Each row was made from one small tree. Brackets hold a mark, then the marks that hang from it, in the order of their numbers. Every link used is in the known rows. Write each row's tree.
In the rows, zero is written as 128.
Known rows:
(Z_153 Z_15): [ 96 111 128  81 152 102 152 146 100 153 134 100 124 139 108 120 152 115
  75  78 125 134 111 151 143  94 119 138 122  89 104 141 153 140]
(Z_296 (Z_892 Z_647 (Z_909 Z_120))): [ 95  96 102 147 119 130 152 122 137 149 120 118 107 120 169 131 123 110
 170 109 122 157 145 140 124 183 120 108 142 148 134  92 122 110]
(Z_197 (Z_120 (Z_432 Z_892))): [149 123 128  82 115 115 107 104 137 155 133 154 128 126 119 102 169 185
  84 100 132 130 128  97 119 100 125 137 142 110 119 152 162 119]
(Z_881 (Z_120 (Z_432 Z_892))): [140 146 134 106 123 121 127 118 126 134 105 130 156 126 110 120 158 143
 110 116 130 103 122 120 130  97 138 115 146 115  98 151 188 117]
(Z_789 (Z_296 Z_892)): [ 93 105 166  85 153 128 131 147  71 155 137 101 127 107 140 136 154 127
 115 102 122 109 132 157 172  82 123 136 163 138 130 107 193 142]
(Z_909 (Z_892 Z_296 Z_647)): [106  68 122 144 162 135 123 103 112 113 125 104 117  90 152 127 126  89
 135 135 127 156 133 166 101 139 105  86 127 127 114 103 152  84]
(Z_806 (Z_417 Z_197)): [111 108 100  41 157 111 174 136  77 124 127 113 108  90 130  72  92  95
 109 104 136 117 116 149 164 134 118 118 136  98  99 119 170 131]
(Z_432 (Z_892 Z_296 Z_647 (Z_909 Z_120))): [102  64 126 166 129 120 153 122 157 116 127 123 114  98 164 126 128  78
 140 142 116 136 145 122  76 205 129  73 147 118 120  68 126  71]
(Z_296 (Z_892 (Z_909 (Z_120 Z_432)))): [108 105 104 153 101 125 133 129 124 177 125 115 133 137 156 134 116 137
 174 123 126 145 129 139 138 117 123 145 132 146 134 133 120 138]
(Z_197 Z_120 (Z_417 Z_153)): [112 117 109  30 122 120 135 123 123 154 134 171  40  87 123  95 141 174
  63  67 114 123 113  82 104 127  85 132 170 112 122 187 175 144]
(Z_432 Z_120 Z_892): [ 93 103 117 107 146 133 164 110 140 165 104 124 132 120 113  98 189 134
  78  87 116 101 143  96 140 143 148 110 179 108 106 108 169 100]
(Z_909 Z_120): [104 102  88  62 131 124 143 128  92 153 107 104 119 124 139 113 117 134
 121 102 120 132 105 140 149 102 106 142 148  98 106 142 124 123]
(Z_647 Z_789 (Z_892 Z_296 (Z_909 Z_120))): [113  62  95 225 112 109 140  96 150 146 118 106 129 122 174 135 100  91
 144  99 115 139 142 155  74 171 114 112 129 119 126  54 121 154]
(Z_120 (Z_432 (Z_892 Z_296 (Z_647 Z_789) Z_909)) Z_646): [144 132 122 242 132 114 121 106 201  79 166 135 167 130 137 161 132  77
 115 153 139 129 172 141  79 208 162  84  80 166 147  75 109 100]
(Z_646 (Z_120 Z_432 (Z_909 (Z_892 (Z_647 (Z_789 Z_296)))))): [155 134 194 156 120 159  86 147 108 124 110 127 141 136 121 147 120 124
 148 165 131 130 115 145 125  67 106 138 126 130 142 100  97 144]
(Z_296 (Z_892 (Z_647 Z_789) (Z_909 (Z_120 Z_432 Z_646)))): [126 146  75 213 101 134 123 100 176 122 137 129 153 148 159 162 113 114
 172 128 144 164 147 146 108 182 149 136  83 180 146 106  69 149]
(Z_881 (Z_120 Z_432 (Z_909 (Z_892 Z_647)))): [154 164 144 130 130 149 107 127 113 107  96 137 148 138 119 132 113 147
 172 156 136 139 112 132 146  89 117 120 120 138 126 176 142 126]
(Z_432 (Z_120 Z_909) Z_892): [116 134 146 114 148 137 161 134 141 156 109 139 138 144 105 101 168 145
  87 110 112  95 141  71 162 140 144 122 171 116 134 134 143 113]
(Z_789 (Z_296 (Z_892 Z_647 (Z_909 Z_120)))): [ 82  89 150 126 124 133 146 151 102 134 125 116 103 105 174 142 130 105
 175 124 122 133 136 147 140 144 124 117 159 141 137  72 145 125]
(Z_417 (Z_153 Z_15) (Z_197 (Z_120 Z_646))): [104 155  95  45 124 107 153 149 147 117 176 158  29 110 100 103 146 120
  97  81 131 147  93 106  92 152 134 155 111  66  85 152 136 170]
(Z_892 Z_296 (Z_647 Z_789) (Z_909 (Z_120 Z_432))): [141  89 101 209 125 116 122 102 182  88 141 127 147 127 173 156  96  91
 159 137 133 157 137 158  76 177 104  96  90 129 125  82  98 117]
(Z_789 (Z_296 (Z_892 Z_647 (Z_909 (Z_120 Z_432 Z_646))))): [112 129 141 150 103 133 119 153 112 120 146 122 127 129 152 167 123 122
 187 165 135 130 136 156 146 136 153 148 115 166 156  95 109 139]
(Z_197 (Z_120 Z_432 Z_646 (Z_909 Z_892)) Z_417): [161 152 130  86 104 131  98 116 110 165 117 156  97 144  87 109 106 236
 123 135 126 141 102  75 145  75 119 184 128 169 166 252  95 168]
(Z_881 (Z_120 Z_432 Z_646 (Z_909 (Z_892 Z_296 Z_647)))): [170 164 148 167 137 140 104 127 131  74 123 122 148 144 110 164  96 124
 183 195 131 126 127 142 124 129 133 117  96 158 140 171 126 119]
(Z_296 Z_892): [103 113 117 108 146 122 141 117 104 170 131 105 131 121 135 123 145 129
 109  85 123 132 145 145 160 115 118 126 144 142 123 134 172 128]
(Z_881 Z_120): [135 144 117  63 141 116 151 134 105 121 102 108 129 133 111 120 134 138
 114  93 116 102 116 145 160 100 110 114 151 110  98 151 191 122]
(Z_120 Z_432 Z_646 (Z_909 (Z_892 Z_296))): [143 137 141 160 139 131  96 137 104 122 146 112 157 143 110 144  96 126
 153 188 128 128 124 148 146  85 132 154  97 156 153 181  93 128]
(Z_646 (Z_120 Z_432 Z_909)): [181 155 176  94 120 121 114 169 110 155 130 120 138 167  87 125 114 154
 119 144 114 103 122 124 173  73  89 153 129 113 144 159 115 129]

Which tree is each row?
[ 96  90  84 106 109 146 107 106  79 173  93 111 135 116 146 112 113 143
 161 140 136 160  89 150 123  52 116 161 133 109 102 162 102 132]  (Z_909 (Z_120 Z_432) Z_892)
[108  99  66 161 113 157  98  72 131 133  93 124 150 115 168 127 112 121
 156 124 149 193 106 156  88 105 117 135 108 127 103 123  82 136]  (Z_909 (Z_120 Z_432) (Z_892 (Z_647 Z_789)))
[ 89  98 129 129 155 150 107 110  93 108 109 115 135  96 159 129 139 100
 124 113 142 148 119 172 118  93 126 111 138 129 112  78 141 132]  (Z_909 (Z_892 (Z_647 (Z_789 Z_296))))
[140 111  95 200 120 135 106  79 182  95 143 126 162 120 150 157 128  99
 120 153 142 148 145 126  62 185 153 118  92 135 121  96  82 111]  (Z_909 (Z_120 (Z_432 (Z_892 Z_296 (Z_647 Z_789))) Z_646))
[136 153 158 124 137 127 115 142 119 146 138 146 168 144 110 117 140 149
  91 135 134 115 135 106 163  88 134 143 126 123 144 163 132 120]  (Z_120 (Z_432 Z_892) Z_909)
[150 183 130 156 109 120 135 139 162  87 124 141 148 140 104 141 145 123
 140 152 134 105 149 126 124 172 171  97 110 153 133 121 147 100]  (Z_881 (Z_120 (Z_432 (Z_892 Z_647 Z_909)) Z_646))
[103 122  70 105 100 143 103 112  83 159 102 106 136 132 127 125 107 148
 162 156 138 150  93 151 130  65 144 179 116 130 117 175  75 137]  (Z_909 (Z_120 Z_432 Z_646) Z_892)
[ 82  95 129 149 121 132 145 136 114 153 120 104 127 124 175 142 121 106
 155 103 122 128 121 150 125 121 131 132 164 145 128  80 135 164]  (Z_647 (Z_789 (Z_296 (Z_892 (Z_909 Z_120)))))
[178 105 165 210 131 148  94 112 155 119 125 117 143 139 126 145 103 100
 153 170 122 150 135 140  83 128  89 110 107 135 137 111  93 117]  (Z_646 (Z_120 Z_432 (Z_909 (Z_892 Z_296 (Z_647 Z_789)))))
[138 134 155 163 158 138 152 126 181  91 141 135 138 139 104 146 160 113
 102 153 113  97 173  81 129 217 158  96 134 141 153 104 123  87]  (Z_432 (Z_120 Z_646 Z_909) (Z_892 Z_296 Z_647))
[194 123 186 208 129 135 107 120 189 111 144 137 157 139 119 148 133  97
 105 157 121 121 159 103  81 170 109  96 113 128 140  92 113 103]  (Z_646 (Z_120 (Z_432 (Z_892 Z_296 (Z_647 Z_789))) Z_909))
[ 88  86 127 171 104 122 132 133 100 154 104 112 128 119 171 135 120 113
 137  95 124 120 124 161 115 109 129 142 151 115 131  42 127 178]  (Z_647 (Z_789 Z_296) (Z_892 (Z_909 Z_120)))
[177 185 141  96 108 120 102 134 142 131 148 164 139 165  89 118 145 199
  96 140 131 117 130  76 149 108 148 163 117 142 158 189 113 135]  (Z_197 (Z_120 (Z_432 Z_892) Z_646 Z_909))
[121 176  96  82 125 152 123 134 143  92 155 185  32  96 121  95 112 131
 159 133 138 167 107  91 103 167 133 136 112 111 122 158  96 135]  (Z_417 Z_153 (Z_197 (Z_120 Z_646 (Z_909 (Z_892 Z_647)))))
[147 119 157 107 109 125 121 137 120 176 120 116 138 130  96 107 159 137
  93 130 116 104 132 114 126  93 119 130 149 108 115 118 143 102]  (Z_646 (Z_120 (Z_432 Z_892)))
[ 98 104 131 135 131 126 136 139 124  96 119 119 124 118 173 142 116  99
 142 115 132 130 118 158 121 144 116 111 135 119 124  57 112 132]  (Z_892 (Z_647 (Z_789 Z_296)) (Z_909 Z_120))
[173 185 154  93 133 119 124 151 115 115 120 133 158 163 100 135 112 166
 135 132 127 100 114 127 182  76 106 140 120 122 126 193 160 144]  (Z_881 (Z_120 Z_432 Z_909))
[112 142 137  24 136 114 169 170 108 114 154 169  49 105 119  79 106  99
  97 104 134 126  93  90 106 147 117 146 131  61 106 168 162 173]  (Z_806 (Z_417 (Z_153 Z_15) (Z_197 (Z_120 Z_909))))
[174 184 112  51 135 110 144 146 140 111 161 151  75 147  89  92 105 188
 131 105 129 137 111  90 174 137 117 159 116 116 133 172 109 155]  (Z_417 (Z_197 (Z_120 Z_646 Z_909)))
[149 184 144 140 132 132 108 139 140 103 151 155 166 148 100 140 141 143
 100 158 144 123 154 106 160 141 157 139  93 153 162 149  96 107]  (Z_120 (Z_432 (Z_892 Z_647)) Z_646 Z_909)
[146 184 175 163 136 140  92 143 137  81 154 155 180 142 118 159 143 130
  96 158 152 108 149 120 150 119 166 143 100 153 163 107 100 143]  (Z_120 (Z_432 (Z_892 (Z_647 (Z_789 Z_296)))) Z_646 Z_909)
[164 205 135  73 140 117 144 160 109  99 116 115 140 169  84 139 108 154
 128 133 119  85 117 125 189 108 135 141 132 137 136 190 139 137]  (Z_881 (Z_120 Z_646 Z_909))
[110 103 129 172 140 114 177 129 175 126 135 112 127 132 110 129 159  98
 112 140 104  78 162 105 115 207 172  90 151 143 138  81 142  89]  (Z_432 (Z_120 Z_646) (Z_892 Z_296 Z_909))
